Known rows, with every way that one mark hangs from another:
[V [D [Q C K]]]: [ 0.01  3.08 -0.96 -4.60  1.56 -2.63  1.72  0.73 -0.23  1.99 -0.75  1.81
 -1.41  0.52  2.56 -0.73 -0.03  1.90  3.00 -1.56 -1.63]
[J [W Q]]: [-0.43  2.49 -2.34  1.81  1.05  0.01  0.78 -0.81  1.92  3.17 -1.39 -4.51
 -1.43  4.95 -1.05  0.60 -0.96 -0.38  1.74 -4.52  0.49]
[H [Q D]]: [ 0.33 -2.73  1.57  2.86  2.17  1.54  2.00 -0.23 -0.23 -3.91 -1.54 -0.22
 -0.78  1.80  0.61 -1.87 -0.17  1.19 -1.91 -1.12 -0.11]
[H [Q C D K X]]: [ 1.94 -4.73  1.92 -2.00 -2.20  0.77  2.20 -0.03 -1.44 -5.91  1.59  2.06
  1.55 -5.73  1.51 -0.40  1.58  1.53 -4.68  3.84  0.55]
[V D]: [-1.28  4.42 -1.83 -1.80  3.12 -0.87  2.20  0.66  0.27  2.89 -1.39  0.56
 -1.88  1.54  0.59 -0.91 -1.46  2.91  2.92 -2.41 -1.43]
[H [Q D K]]: [ 0.63 -0.82  1.79  1.57  2.96  0.65  1.69 -0.35 -0.85 -5.18 -0.26  2.26
 -1.79  1.06  1.27 -2.03  1.44  1.72 -2.51 -0.72  0.41]
[H Q]: [ 0.15 -0.76  0.86  3.37  1.98  0.77  2.79 -0.62  0.76 -2.60 -1.52 -0.85
 -1.03  1.90  1.18 -2.76 -0.24  0.60  0.77 -3.13 -1.06]
[H [Q K]]: [ 0.46  1.17  1.01  1.98  2.71 -0.13  2.60 -0.79  0.14 -4.03 -0.25  1.65
 -2.06  1.16  1.80 -3.00  1.41  1.15  0.26 -2.74 -0.51]
[D [Q K W X]]: [-0.14  0.14  0.54  0.86  1.01 -0.27 -0.07 -0.69 -0.98 -3.96 -0.75  4.70
 -1.39 -3.70  1.03 -5.20  0.81 -1.97 -1.13  0.38  1.27]
[W [Q H]]: [-1.33  1.56  0.62  2.77  1.58 -0.16  1.16 -0.19  1.37  2.69  0.78 -2.17
 -0.37  2.45 -0.84  2.35 -0.80 -0.92  2.47 -2.69 -1.29]
[W [Q C D]]: [ 0.51  0.42  0.55 -0.30 -0.75  0.30  1.78  0.81  0.85  0.99  1.39 -2.11
  0.64  0.65  0.73  2.69 -0.25 -0.44 -0.10  0.15 -0.97]
[C [Q H]]: [-0.69  3.09  1.75  3.20  2.60 -0.25  0.06  1.25 -0.44  1.16  0.46 -1.26
 -1.47  5.58 -0.99  1.59 -1.07 -0.47  2.77 -2.76 -2.91]
[V [D [Q X]]]: [-1.05  1.19 -1.00 -2.68  2.63 -0.35  2.78  0.38 -0.08  0.22 -1.62  0.68
 -0.95 -2.42  1.03 -2.97 -1.87  0.61  0.22 -1.34 -0.58]
[W [Q H K]]: [-1.09  3.52  0.74  1.44  2.42 -1.06  1.04 -0.31  0.73  1.34  2.08  0.28
 -1.39  1.69 -0.15  2.22  0.84 -0.37  1.89 -2.37 -0.76]
[W [Q [X J]]]: [-0.85  2.07 -1.24 -0.35 -0.07  1.97  0.94 -0.16  2.02  0.71  1.83 -2.72
  1.65 -3.97  0.03 -1.58 -0.90 -3.16 -1.36 -0.22  0.66]
[Z K]: [-0.06  2.03 -0.76 -2.89  7.41 -2.22  2.24 -0.28  0.12 -0.86 -0.83  0.64
 -1.75 -1.00  0.77 -0.64 -0.58  0.85  3.95 -3.07 -3.06]
[D Q]: [-0.24  1.94  0.82  1.17  3.79 -0.33  2.07  0.03  1.09 -0.59 -3.55 -0.38
 -1.81  3.08  1.97 -3.87 -1.15 -1.23  2.14 -3.62 -1.84]
[V [D [Q K W]]]: [-1.16  3.25 -1.45 -0.96  2.92 -1.92 -0.28 -0.02 -1.02  0.88 -1.06  4.11
 -2.98  1.03  1.06 -2.97  0.14  1.03  2.62 -2.35  0.26]
[X [J [W [Q D]]]]: [-0.50  1.50 -3.00 -1.24 -0.51  1.43 -3.90 -0.26  2.07  4.74 -1.34 -4.96
  1.29  4.33 -1.06  0.25 -0.72 -1.29  0.25 -0.99  1.72]
[X [J W]]: [-0.35  2.50 -3.40 -1.74 -0.56  0.64 -3.88 -0.34  2.11  5.40 -3.03 -4.06
  1.18  5.02 -0.47 -1.22 -0.91 -0.07  2.31 -1.34  0.62]
[J W]: [-0.07  2.10 -2.19  0.64  1.20 -0.32  0.08 -0.55  1.26  2.94 -3.71 -2.98
 -1.37  5.77 -0.77 -0.44 -1.13  1.61  2.28 -3.26 -0.14]
[W [Q C]]: [ 0.35  2.42 -0.19  0.16 -0.97 -0.51  2.64  0.37  1.85  2.24  1.50 -2.70
  0.38  0.54  1.29  1.75 -0.30 -1.03  2.61 -1.95 -1.87]
[D [Q C H W X]]: [ 0.24 -6.15  1.37  0.02 -4.63 -0.91 -2.15 -0.18 -0.83  0.39 -1.13  1.41
  2.62 -3.52 -0.25  0.12 -0.47 -1.36  1.16  3.21 -0.28]

Rows:
[ 1.44 -4.36  0.61  0.66 -4.52 -0.05  0.21 -0.87 -1.36 -4.64  2.08  3.61
  1.20 -6.33  1.00 -1.89  2.15  0.39 -1.52  2.75  1.24]
[H [Q C K W X]]
[-0.95 -4.41  1.29  2.35 -0.99 -0.03 -1.77 -0.65 -0.80 -0.95 -1.92  2.13
  0.71 -2.39 -0.99 -2.09 -0.87 -1.82  0.19  1.23  0.52]
[D [Q H W X]]
[ 1.03  2.00 -0.46 -0.61 -3.39 -2.27 -1.85  0.13 -1.06  0.72  1.01  4.88
 -0.43 -0.40  1.33  0.15  2.45  1.56  3.27  1.81 -0.27]
[Q C K W]
[-0.20  2.24  0.39  2.15  2.49 -1.25 -0.80 -0.59 -0.51 -1.87 -1.86  4.31
 -2.83  1.78  1.50 -4.51  1.12 -1.28  2.01 -2.38  0.26]
[D [Q K W]]
[-0.73 -4.69  2.07 -0.86 -0.21  1.52 -0.10  0.51 -1.35 -1.32 -0.65  0.99
  2.02 -3.62 -2.13  2.02 -1.33  1.75 -4.01  5.04  0.20]
[Q D H X]
[ 0.85  0.94 -1.51 -1.39 -1.02 -0.78 -0.26 -0.23  0.59  2.23  0.24 -2.60
 -0.51  3.42 -0.37  3.12  0.70  0.93 -0.14 -0.98  0.94]
[J [W [Q C D K]]]
[ 0.74  2.61 -2.21 -1.13 -1.13 -1.44  0.42 -0.55  1.35  3.24  0.26 -3.11
 -0.74  3.49  0.06  2.35  0.67  0.43  1.97 -2.69  0.31]
[J [W [Q C K]]]
[ 1.61  1.47  1.19 -4.10 -0.49 -1.26  0.68  1.18 -1.01 -0.80  0.45  2.91
 -0.02  0.13  1.97  1.91  1.69  3.01 -0.58  3.21 -1.14]
[Q C D K]
[-0.30  0.87 -1.71  1.39  1.25  0.67  0.16 -0.52  1.08  2.22 -1.45 -4.06
 -1.23  4.87 -1.52  1.42 -0.92  0.10 -0.35 -2.91  1.17]
[J [W [Q D]]]
[-1.23 -0.56  0.72  1.50  0.05  0.80  1.93 -0.30  0.90  0.55  1.79 -1.75
  1.01 -3.13 -1.32  1.72 -1.10 -1.57 -0.72 -0.12 -0.23]
[W [Q H X]]
[ 0.01  3.99  1.21  3.42  2.72  0.23 -1.80  1.15 -2.48 -3.07  1.97  4.21
 -3.38  3.36 -0.63 -1.04  1.32 -0.56 -0.83 -0.67  0.29]
[C [Q D K W]]
[-1.35 -0.52 -0.38 -0.13 -1.26  1.47 -0.90 -0.24  1.50  2.41  2.01 -2.83
  2.67 -3.24 -1.29  1.46 -0.96 -2.58 -0.54  1.00  0.43]
[W [Q H [X J]]]
[ 0.14  0.76 -0.44 -0.53  0.32  2.61 -2.01  1.26 -0.64 -0.92  0.73 -2.71
  0.84  0.46 -1.58 -0.64 -1.25 -1.79 -3.77  1.34  0.85]
[C [Q D [X [J W]]]]
[ 0.21 -0.19  1.57 -1.53 -1.06 -1.19 -0.26  0.58 -0.24  1.55  2.86  0.20
  0.72  0.48  0.03  5.48  1.27  0.73  0.08  1.64 -0.72]
[W [Q C D H K]]
[ 1.05 -6.26 -0.54  0.43 -6.60  1.41 -2.57 -0.71 -0.11 -1.60  1.04  0.01
  3.84 -5.53  0.32 -2.01  0.64 -1.14 -0.93  3.54  1.41]
[H [Q C W [X J]]]
[ 0.62 -3.69  1.59 -0.93 -4.44 -2.06 -5.38  0.51 -2.88  1.42  1.13  5.46
  1.24  0.34 -1.04  4.96  2.39  3.04  0.96  5.81  0.51]
[Q C D H K W]
[-0.16  0.86  2.71  0.17  2.17  0.64 -0.21  1.40 -2.47 -3.47  2.80  2.23
 -0.75 -1.06 -1.40  1.69  0.30 -0.01 -3.67  2.23 -0.44]
[C [Q D H K X]]
[-0.83 -0.10 -2.50 -1.12 -1.20  1.00 -5.12 -0.30  1.76  5.87 -1.24 -5.01
  2.01  4.81 -1.96  2.08 -0.80 -0.91  0.76 -0.24  1.56]
[X [J [W [Q D H]]]]
[ 0.05  0.64 -1.56 -0.60  0.67  0.71  0.67 -0.67  0.24 -0.52  0.41 -1.75
 -0.84 -0.23 -1.41  0.76  0.12  0.00 -3.40 -0.54  2.42]
[J [W [Q D K X]]]
[-0.29  2.04  1.10  4.81  1.92  1.15 -1.77  1.28 -1.84 -1.76  0.68  1.69
 -2.34  4.09 -1.33 -0.98 -0.34 -1.06 -0.19 -0.99 -0.24]
[C [Q D W]]
[-0.32  0.69 -2.25  0.84 -0.19  0.83  1.42 -0.94  1.60  1.52 -0.57 -4.23
 -0.29  0.56 -1.49  0.08 -1.19 -0.91 -0.71 -2.43  1.29]
[J [W [Q X]]]
[ 0.91 -5.50 -0.91 -3.08 -7.65  1.76 -5.42  0.72 -1.24  0.56  0.93  1.69
  5.01 -6.82 -0.87  0.20  0.23 -0.44 -3.17  8.65  2.30]
[Q C D W [X J]]
[-0.89 -1.73  0.69  1.05 -2.05 -0.65 -2.79 -0.76 -2.14 -1.40  1.49  6.14
  0.44 -5.04 -1.92  0.06  1.47  0.88 -0.84  4.09  1.73]
[Q H K W X]
[ 0.50 -4.64  1.90 -2.21 -2.60 -0.82  0.61  0.28  0.12  0.46 -1.46 -0.83
  2.57 -2.93  0.83  0.69 -1.12 -0.76  0.77  2.25 -1.83]
[D [Q C H X]]
[ 1.29  0.00  1.17 -3.62 -0.72 -1.16  2.48  0.26 -0.06 -2.68 -0.40  1.76
  0.56 -4.33  2.83 -2.40  0.59 -0.88 -0.72  1.35 -1.08]
[D [Q C K X]]
[ 0.35  0.51 -1.46 -0.99 -2.07 -1.91 -1.22 -0.63  0.94  4.69  0.39 -3.19
  0.19  4.00 -1.03  4.69  0.59  0.97  2.58 -1.65  0.10]
[J [W [Q C H K]]]
[ 0.60 -1.66  0.61 -1.54 -2.25  1.31  2.58  0.67  0.37 -1.05  2.47 -1.72
  2.12 -5.11  0.21  1.99 -0.51 -1.08 -3.24  2.75 -0.03]
[W [Q C D X]]
[ 0.45 -4.93  1.76  1.52  0.63  2.59  2.66 -0.32 -0.67 -6.00 -0.45  0.11
  0.70 -3.98  0.08 -2.60 -0.46  0.56 -5.02  1.54  0.86]
[H [Q D X]]
